Each row was made from one walk, in order. Every step used is in the known rows, and no mark comes twice. Write each row's walk.
Known rows
f/g/s/q/n: [-1.77  0.32 -1.08 -0.67 -1.52  1.51  1.03  1.41  0.91  1.33  2.18  2.99
  0.02  4.02 -0.02 -3.03  0.65  6.57 -0.23 -0.20  0.81 -2.79 -0.27  1.12
 -1.90  0.73]
g/s/z: [-1.19  1.05 -1.47 -1.15 -3.85  1.07 -0.20  0.99  0.15  0.84  1.16  1.71
  0.58  2.47  0.30 -0.76  1.00  4.24 -1.49 -0.60  0.28 -1.67 -0.92 -0.63
 -0.61  1.33]
f/g: [-0.86 -0.42 -0.63 -0.83 -1.94  0.62 -0.06  1.62  0.86  1.02  1.41  1.86
  0.18 -0.56  0.70 -1.59 -1.05  1.49 -1.44  0.81  0.67 -1.32  0.76  0.51
 -1.27  0.22]
p/m/l: [-0.16  0.99  0.20  0.98  0.39 -0.20  1.24  0.64  0.87  2.06  0.64  0.66
  0.57 -1.23  1.07 -1.39 -2.48 -0.03 -1.17  0.35  0.45  0.13 -1.95  0.01
 -1.46  1.40]
n/z/w/q/s: [-0.25  0.03  0.20 -0.57 -1.13  2.47  1.09  5.68  1.65 -0.38  1.04  2.57
 -4.37  3.68  0.64 -0.26  4.04  1.03 -1.39 -1.43 -1.29 -1.59  0.68 -1.51
  0.25  2.65]
s/z/w: [-0.64  0.81 -1.49 -0.02 -2.44  0.84  0.79  2.79  0.89  0.74  0.22  1.45
 -0.73  1.93  0.90  0.09  2.83  0.66 -1.01 -0.96 -0.09 -0.77  0.23 -0.43
  0.54  1.04]
n/z/w/q: [-0.50 -0.37  1.00 -0.27 -0.86  1.49  0.01  6.54  0.75  0.96  1.01  2.28
 -4.94  1.57  1.18 -0.45  3.17 -0.72 -1.78 -1.47 -0.38 -1.35  1.07 -0.89
  0.85  0.89]
n/z: [-1.40 -0.84  0.35 -0.47 -1.59  0.33  0.15  3.05 -0.27  0.01  1.09  1.01
 -2.47  0.05  1.36 -0.12  0.88  0.13 -1.63 -0.32 -0.18 -0.43  1.20 -1.19
  0.04  1.23]
g/s/q: [-0.90  0.41 -1.13 -1.04 -2.53  1.25  0.32  0.12 -0.14  2.78  1.91  2.38
  0.06  2.93  0.74  0.29 -0.61  4.13 -1.40 -0.25  1.09 -2.10 -0.30 -0.32
 -1.46 -0.26]
f/g/s/q/u/z: [-2.06  0.39 -0.65 -1.12 -6.21  1.84  0.73  1.34  0.59  1.69  2.82  2.60
  0.72  3.63  1.71 -1.69  2.05  6.47 -1.29 -0.38  1.30 -2.64  2.75  0.21
 -2.06  1.14]
y/w/q: [-1.09 -0.40  0.02 -0.26 -1.12  1.17  0.29  5.10  0.62  1.86  1.92  3.03
 -2.81  0.61  1.34  0.65 -1.68 -0.83 -1.80  1.10  1.13  0.34  1.15  0.84
 -2.21  0.47]
y/w/z: [-1.29  0.31 -0.18 -0.25 -2.41  1.16  1.52  4.90  1.01  1.38  1.05  2.46
 -2.88 -0.12  1.58  0.58  0.20 -0.73 -1.24  0.76  1.70  0.40  1.97  0.00
 -1.90  2.12]
f/g/s/q: [-1.03  0.12 -0.80 -1.54 -2.43  1.55 -0.37  0.60  0.43  2.66  2.35  3.10
  0.53  3.18  0.33 -2.09 -0.14  5.76 -1.16 -0.15  1.31 -3.15 -0.20  0.67
 -2.17 -0.96]
q/u/z: [-1.83 -0.04 -0.64  0.32 -5.77  0.35  1.78  1.65  0.50  0.09  1.47  0.45
 -0.29 -0.30  2.46  1.29  0.69  0.60 -1.73  0.38  0.43  0.55  3.62 -1.07
 -0.65  2.97]
m/f/g: [-0.27 -0.14 -0.29 -1.00 -0.04  1.29 -0.54  1.47  1.61  1.37  1.12  1.30
  0.59 -0.11  1.13 -3.08 -1.28  2.24 -1.37  0.37  0.22 -0.83 -0.24  0.74
 -0.68 -0.96]
g/s/q/u: [-1.39 -0.09 -1.50 -0.29 -4.19  0.55  0.89 -0.06  0.41  1.11  2.45  1.86
  0.66  3.84  1.15  0.79 -0.71  4.80 -1.68  0.27  1.44 -1.19  0.80 -0.52
 -2.13  0.92]
q/n/z/w: [-1.19 -0.03 -0.10  0.78 -0.25  0.69  2.37  5.21  1.20 -1.28  0.23  0.92
 -3.82  1.74  0.76 -1.27  3.59  0.34 -0.23 -1.19 -0.33 -0.42  1.61 -1.22
  0.79  2.52]
m/f/g/s/z: [-0.77  1.11 -1.01 -1.79 -1.99  2.34 -1.33  1.32  1.46  1.04  1.23  1.82
  1.60  3.12  0.50 -4.82  1.20  6.61 -1.28 -0.93 -0.05 -2.28 -1.75  0.65
 -0.71 -0.46]
m/f/g/s/q/u/z: [-1.46  0.77 -0.40 -1.26 -4.39  2.60  0.25  1.17  1.24  2.02  2.42  1.88
  1.20  3.94  2.21 -3.32  1.77  7.19 -1.29 -0.86  0.85 -2.11  1.85  0.31
 -1.48 -0.02]
p/m: [ 0.03  0.06 -1.01 -1.15 -0.68 -0.69  1.02  1.12  0.49  1.32  0.70  0.23
 -0.09 -1.14  0.64 -0.61 -3.29 -0.21 -0.37  0.48  0.84 -0.57  0.07  0.29
 -1.98  1.50]
q/s/z/w/y: [ 0.45  1.57 -3.13 -1.46 -2.31  1.62  1.74  4.03  1.43 -0.83  0.56  1.52
 -1.85  4.43  0.31 -0.59  3.64  1.48 -0.91 -1.29  0.08 -1.08 -0.24 -0.52
  1.99  3.97]
q/u/z/w: [-1.09  0.59 -0.87  0.52 -5.34  0.83  2.51  2.91  1.47  0.13  0.83  0.67
 -1.03  0.55  2.24  1.06  2.62  0.01 -1.33 -0.28  0.58  0.15  4.02 -1.50
 -0.15  2.65]

Which walk is each row?
[-0.94  0.67 -1.05 -0.65 -4.51  2.09 -0.44  4.80  2.20 -0.07  2.01  3.23
 -0.54  4.95  0.31 -3.09  3.67  5.81 -1.78 -0.89  0.66 -2.75  0.15  0.50
 -1.15  1.44] | f/g/s/z/w/q/u
[-0.47 -0.27 -0.76  0.57 -2.74  0.59  1.07  4.32  1.91  0.38  1.69  1.96
 -2.13  1.67  1.30  1.08  0.64 -0.22 -2.20  0.25  0.56 -0.10  1.57 -0.38
 -0.64  1.60] | z/w/q/u
[-0.47  0.44 -0.60 -1.76 -0.64  2.42 -0.82  0.49  1.18  2.99  1.99  2.55
  1.06  3.56  0.77 -3.63 -0.49  6.48 -1.11 -0.62  0.74 -2.70 -1.02  0.94
 -1.61 -2.20] | m/f/g/s/q
[-1.44  0.38 -0.04 -0.51 -0.78  2.13  1.35  4.71  1.30  0.22  1.52  2.95
 -2.83  5.57  0.11 -4.30  5.03  6.15  0.15 -1.94  0.39 -3.54  0.83  0.14
 -0.62  0.64] | f/g/s/q/n/z/w
[-1.17  1.33 -1.29 -0.30 -5.76  1.84  2.09  2.00  0.97  1.70  1.74  1.95
 -0.72  4.23  1.78  0.56  3.51  4.24 -1.25 -1.27  1.23 -1.78  3.12 -1.23
 -0.88  1.38] | g/s/q/u/z/w
[-1.21  0.65 -0.80  0.70 -1.00  1.12  1.40  5.84  1.49  0.35  0.74  2.42
 -2.98  3.37  0.51 -1.10  4.05  1.28 -0.78 -1.65 -1.12 -0.85 -0.36  0.55
  0.87  2.74] | s/z/w/q/n
[-2.27 -0.21 -0.58  0.20 -5.15  0.55  1.67  1.33 -0.29  1.67  2.14  1.24
 -0.37  1.98  2.74  1.76  1.55  1.82 -1.55 -0.28  0.57 -0.15  3.40 -0.44
 -0.78  1.99] | s/q/u/z
[-0.94 -0.80  0.56  0.52 -2.35  0.81  0.70  6.34  1.25 -0.72  1.58  1.73
 -4.14  2.35  1.74  0.01  3.03  0.09 -2.20 -0.83 -0.01 -0.50  2.29 -1.11
  0.10  1.99] | n/z/w/q/u
[-1.21  0.41 -1.09 -0.82 -2.92  1.93  0.36  2.92  0.78  0.30  1.41  2.84
 -1.15  3.64  0.65  0.18  2.10  2.68 -1.62 -0.80 -1.56 -1.11 -1.23 -0.01
 -0.42  3.35] | w/q/s/z
[ 0.36  0.66 -0.89 -0.44 -1.53  2.28  1.57  3.68  2.22  0.70  1.08  2.84
 -2.30  2.82  0.27  0.69  1.65  0.66 -1.36 -0.54 -0.62 -1.17  0.05 -0.81
 -0.59  2.24] | z/w/q/s
[-0.39  0.27 -0.96 -0.21  0.31  0.45  2.27  7.29  0.95 -1.42  0.71  0.64
 -5.30  2.26  0.75 -2.16  3.44 -0.41 -0.54 -1.35  0.55 -0.64  1.66 -0.66
  2.91  3.57] | q/n/z/w/y
[ 0.76  0.75 -1.81 -1.05 -1.00  0.41  1.16  4.35  1.10  0.90  0.95  0.82
 -2.65  0.78  0.81 -0.19  0.38 -1.54 -1.46 -0.32  1.66 -0.66  1.14 -0.43
  1.93  1.43] | z/w/y
[-0.24  1.02 -1.70 -0.49 -4.72  0.52  2.29  5.00  1.23 -0.05  1.35  0.21
 -2.60  1.14  2.13  0.26  2.53 -0.78 -1.71 -0.56  1.55 -0.07  4.14 -0.89
  2.00  3.56] | q/u/z/w/y
[ 0.16  1.06 -2.26 -1.08 -1.86  0.58  0.57  4.88  0.61  0.61  0.68  0.98
 -2.17  2.46  0.82 -0.86  2.80 -0.08 -1.43 -1.33  0.80 -0.93  0.22  0.01
  2.64  2.14] | s/z/w/y
[-0.52  0.88  0.34 -0.46 -3.13  2.04  1.01  5.20  0.96  2.75  1.15  2.32
 -3.52  0.51  1.75  0.48  3.20 -0.91 -1.49 -1.30 -0.21 -1.21  2.42 -0.55
  0.76  1.40] | u/z/w/q
[-1.99 -0.97  1.03  0.34 -0.28  0.77  0.77  6.08  0.29 -0.44  1.56  1.96
 -4.74  1.63  1.09 -1.32  2.03  0.78 -1.40 -0.94 -1.11 -0.55  0.81 -0.22
  0.49  2.95] | w/q/n/z
[-0.31  1.41 -0.31 -0.82 -3.59  3.07  2.05  4.50  1.95  1.38  0.94  2.68
 -2.98  2.45  1.14  0.54  4.07  0.74 -1.01 -1.43 -1.03 -1.28  1.99 -1.24
  0.15  3.26] | u/z/w/q/s
[-0.28  0.97 -0.87 -0.92 -2.70  2.70 -0.79  4.68  3.01  0.33  1.74  2.68
 -0.07  5.44  0.75 -4.65  3.32  6.61 -1.79 -1.44  0.12 -2.37 -0.72  0.72
 -0.62  0.27] | m/f/g/s/z/w/q/u
[-2.28 -0.32  0.23 -0.77 -1.15  1.74  0.69  3.44  0.27  0.22  2.18  2.81
 -2.13  4.81  0.35 -4.09  2.97  6.81 -0.18 -1.25  0.31 -3.13  0.32  0.44
 -1.16  1.09] | f/g/s/q/n/z
[-0.63  0.56 -0.64 -0.23 -1.97  1.32 -0.06  4.97  0.84  1.64  0.98  2.59
 -2.36  2.59  0.84  0.00  3.18  0.49 -1.74 -1.41 -0.55 -1.15 -0.24  0.22
  0.70  1.15] | s/z/w/q
[-1.06  0.05 -1.08  0.59 -3.59  0.71  0.52  4.84  1.33  0.04  1.44  1.99
 -1.57  3.34  1.34  0.39  3.04  1.11 -2.12 -0.74 -0.16 -0.42  0.79  0.05
  0.12  2.23] | s/z/w/q/u
[-0.64  0.26 -0.41  0.72 -0.28  1.04  1.92  5.32  1.94  0.72  1.01  2.26
 -3.48  1.71  0.42 -0.48  1.67  0.00 -0.96 -0.53 -0.30 -0.52  0.59  0.20
  0.14  2.13] | z/w/q/n
[-1.41  0.60 -0.41  0.00 -0.89  1.67  2.05  4.18  0.66  0.39  1.16  2.20
 -3.41  5.38  0.34 -1.82  4.50  4.59 -0.02 -2.05  0.24 -2.37  0.69 -1.03
  0.05  1.37] | g/s/q/n/z/w
